What can hang from each mark:
mebod: doki misu nufol poti rufonuk
misu: binis mebod
doki: kipe mebod
kipe: doki
vese: binis
binis: vese
danur: rufonuk
rufonuk: danur

(in the rows, 128 means zero)
Known rows, with every way that one mark hangs from another:
[mebod nufol]: [119 118 145 103 133 131 103 118 109 110 121 115 142 158 146 109 112 115
 142 154 108  93 113 137 134 113 151]
[mebod doki misu nufol]: [125 127 177 123 131 157  73 132 109 128 164  54 166 160 157 130 126 126
 144 148 154 159 107 143 120 119 129]
[misu [binis vese]]: [134  87  92 104 108 124 150 124 131  91 129 163 148 183 112 129 131 124
 154 176 122 133 141 100 151 148 153]
[doki mebod]: [122 108  74 126  93  97 159 147 137 123 115 159 106 144 125 173 108 165
 141 128 111  99 148 109 151 116 130]
[misu [mebod nufol]]: [112 134 134  65 113 107 113 114 123 122 147 131 128 131 131 133 116 122
 141 153 109 125 138 144 135 134 137]
[doki [mebod [misu binis] nufol rufonuk]]: [109 134 185 137 136 122 119 128 120 132 106 110 120 143  87 147 132 127
 132 141 142 173 104 125 107 170  97]
[danur rufonuk]: [136  83 119 145 100 135 155  94 154 100  76 135 127 141 170 137 115 137
 164 155 116  76 105 100 130 110 158]
[kipe [doki [mebod nufol poti]]]: [132 154 142 134 150 142  49 136 123 150 143 148 131 130 143 130 139 136
 110 108 130 178 162 139 105  77 119]
[mebod misu poti [rufonuk danur]]: [137 106 169 147 159 132 140 104  89 137 106 135 139  80 158  46 144 136
 104 125 117 101  91 107 138 114 114]
[misu binis]: [112  88  96 106 134 127 170 124 141 118 102 146 136 183 145 175 140 115
 157 161 115 140 128 112 165 135 174]
[doki kipe mebod]: [110 136  63 139  98 121 173 163 170 128 125 160  71 131  84 179 125 163
 117  96 103  78 128 140 124 123 121]
[misu [binis vese] [mebod poti]]: [142 109 106  79 126 112 131 116 133 123 166 195 152 143  94 111 161 117
 118 172 112 180 175 109 140 140 126]
[mebod doki misu poti rufonuk]: [154 131 155 169 155 152 121 114 116 139 114  71 172 117 146  94 143 113
 115 122 155 130 106 114 117 122 116]
[kipe doki]: [118 116  81 132  96 136 104 124 132 114 112 130 139 144 191 158 109 131
 154 113 125 136 155 122 138  94 165]
[binis vese]: [141  92  79 111  72 116 126 120 118  81 139 153 145 149 122  96 100 149
 151 156 109  62 143  99 143 119 141]
[doki kipe [mebod misu rufonuk]]: [109 146 114 169  89 132 156 148 157 122 110 116  76 102  70 149 124 158
 102  83 120  80 100 137  95 156  88]
[mebod poti [rufonuk danur]]: [140 118 132 134 174 122 172  96  94 128  90 153 127  78 155  44 128 115
 114 125 106  61  99 115 153 109 148]
[misu mebod]: [116 110  79  85  83  98 152 121 138 111 134 153 121 127 150 158 112 141
 143 139 105 104 158 123 158 132 147]
[kipe [doki [mebod poti [rufonuk danur]]]]: [139 144 114 161 139 118 124 126 114 146 109 169 110  79 159 110 120 139
 111  91 134 137 151 121 138 100 123]
[doki kipe [mebod nufol rufonuk]]: [111 166 135 145 134 133 138 141 150 123 110 114  73 111  56 132 107 122
 114  92 113  61  96 166  95 151 103]
[mebod [doki kipe] [rufonuk danur]]: [133 153 103 147 148 141 202 130 135 121 115 101  94  91 142 115 101 111
 140 102 139  42  93 155 158 146 160]
[misu [mebod poti [rufonuk danur]]]: [136 131 124 103 152  95 167 100 108 134 123 172 117  64 145  74 123 122
 116 131 110  90 135 121 161 129 131]
[doki [mebod [misu binis] nufol]]: [106 121 167 123 129 126 101 151 122 138 139 132 127 171 103 171 148 151
 129 152 126 209 121 122 118 142 101]
[vese binis]: [113  74 125 128 104 123 168 160 139 117 112 116 123 173 168 162 122 102
 160 140 118  43 115 102 147 121 179]

Rows:
[118 147 120 135 108 131  65 142 131 133 139 136 120 143 150 167 111 144
 134 114 137 168 162 140 118  97 129]  [kipe [doki [mebod nufol]]]
[138 146  73  85 103 133 161 149 172 114 183 146 123 150  78 176 143 118
 147 143 145 166 163 144 140 176 136]  [misu [binis vese] [mebod [doki kipe]]]
[119 134 114 173  78 122  89 134 128 125 105 117 121 111 147 168 109 156
 126  89 158 165 145 110 105 126 108]  [kipe [doki [mebod misu rufonuk]]]
[126 140  88 164  92 110 117 129 134 115  95 130 111 118 145 164  90 137
 138  93 155 129 156 121 128 125 132]  [kipe [doki [mebod rufonuk]]]
[127 118 198 115 165 158  53 114  97 145 143 108 166 139 133  72 166 125
 102 142 106 156 101 128  97  92 108]  [mebod misu nufol poti]
[123 145 144 139 127 105 135 120 117 116 102 121 106 125  97 126  87 129
 139 129 123  85 112 133 117 146 113]  [doki [mebod nufol rufonuk]]
[131 108 126 147 113 118 121 146 125 151 139 153 134 127 116 128 158 174
  96 118 110 150 141 100 117  96  93]  [doki [mebod misu poti]]
[151 114 139 142 145 153 110 133 120 150 147  99 178 140 165 111 165 133
 119 130 141 163 128 116 127  94 124]  [mebod doki misu poti]
[120 166 143 127 164 141 114 150 151 155 146 155  90 121  59 116 157 136
  84  97  90 103 120 162  91 101 100]  [doki kipe [mebod nufol poti]]
[112 116 122  84 141  95 202 109 126 119 107 169 104 102 142 142 120 107
 147 152 123 142 128 120 183 180 156]  [misu binis [mebod [rufonuk danur]]]
[127 147 164 145 133 142  29 138 117 156 154 132 141 128 144 129 159 149
  99 105 136 219 157 133  88  81  96]  [kipe [doki [mebod misu nufol poti]]]
[142 153 145 170 166 172 132 130 144 147 123  69 138 106 108  89 159 107
  97  87 145 105  91 148  91 125 110]  [mebod [doki kipe] misu poti rufonuk]
[156 126 165 154 168 142 140 119  91 148 126  94 157  81 166  64 144 124
 111 120 149 130  97 119 141 118 122]  [mebod doki misu poti [rufonuk danur]]
[129 136 157  80 122 112 119  96 117  96 143 139 136 140  70 102 112  92
 141 176 137 146 136 126 123 188 129]  [misu [binis vese] [mebod nufol rufonuk]]
[129 137 204 138 167 157 109 118 112 127 122  41 163 164 130 134 131  82
 151 156 179 187  87 144 113 177 130]  [mebod doki [misu binis] nufol rufonuk]
[128 178 156 144 174 140 128 136 141 149 116 127  89 102  49  88 140 112
  79  93 106  80  98 164  82 123  95]  [doki kipe [mebod nufol poti rufonuk]]
[121 123 122 150 127 140  85 148 138 160 136 156 143 140 148 167 173 146
 106 111 144 252 170 114 115 103 106]  [kipe [doki [mebod [misu binis] poti]]]
[152 148 115 115 148 110 155 107 129 139 129 112 149  99 140 112 127  98
 125 127 142 116 146 134 142 137 134]  [misu [mebod doki poti rufonuk]]
[122 134 104 152 105 162 130 158 154 132 146  79 127 145 134 161 139 138
 132 109 141 124 108 144 115 123 135]  [mebod [doki kipe] misu]
[144 140 143  66 129 121 111 129 131 114 188 126 157 168 101 144 123 102
 160 185 153 198 164 142 138 170 134]  [misu [binis vese] [mebod doki nufol]]
[137 138 102 103 120  97 186 116 119 123 137 122 117  82 169 128  89 122
 153 132 140  92 138 135 179 155 152]  [misu [mebod doki [rufonuk danur]]]
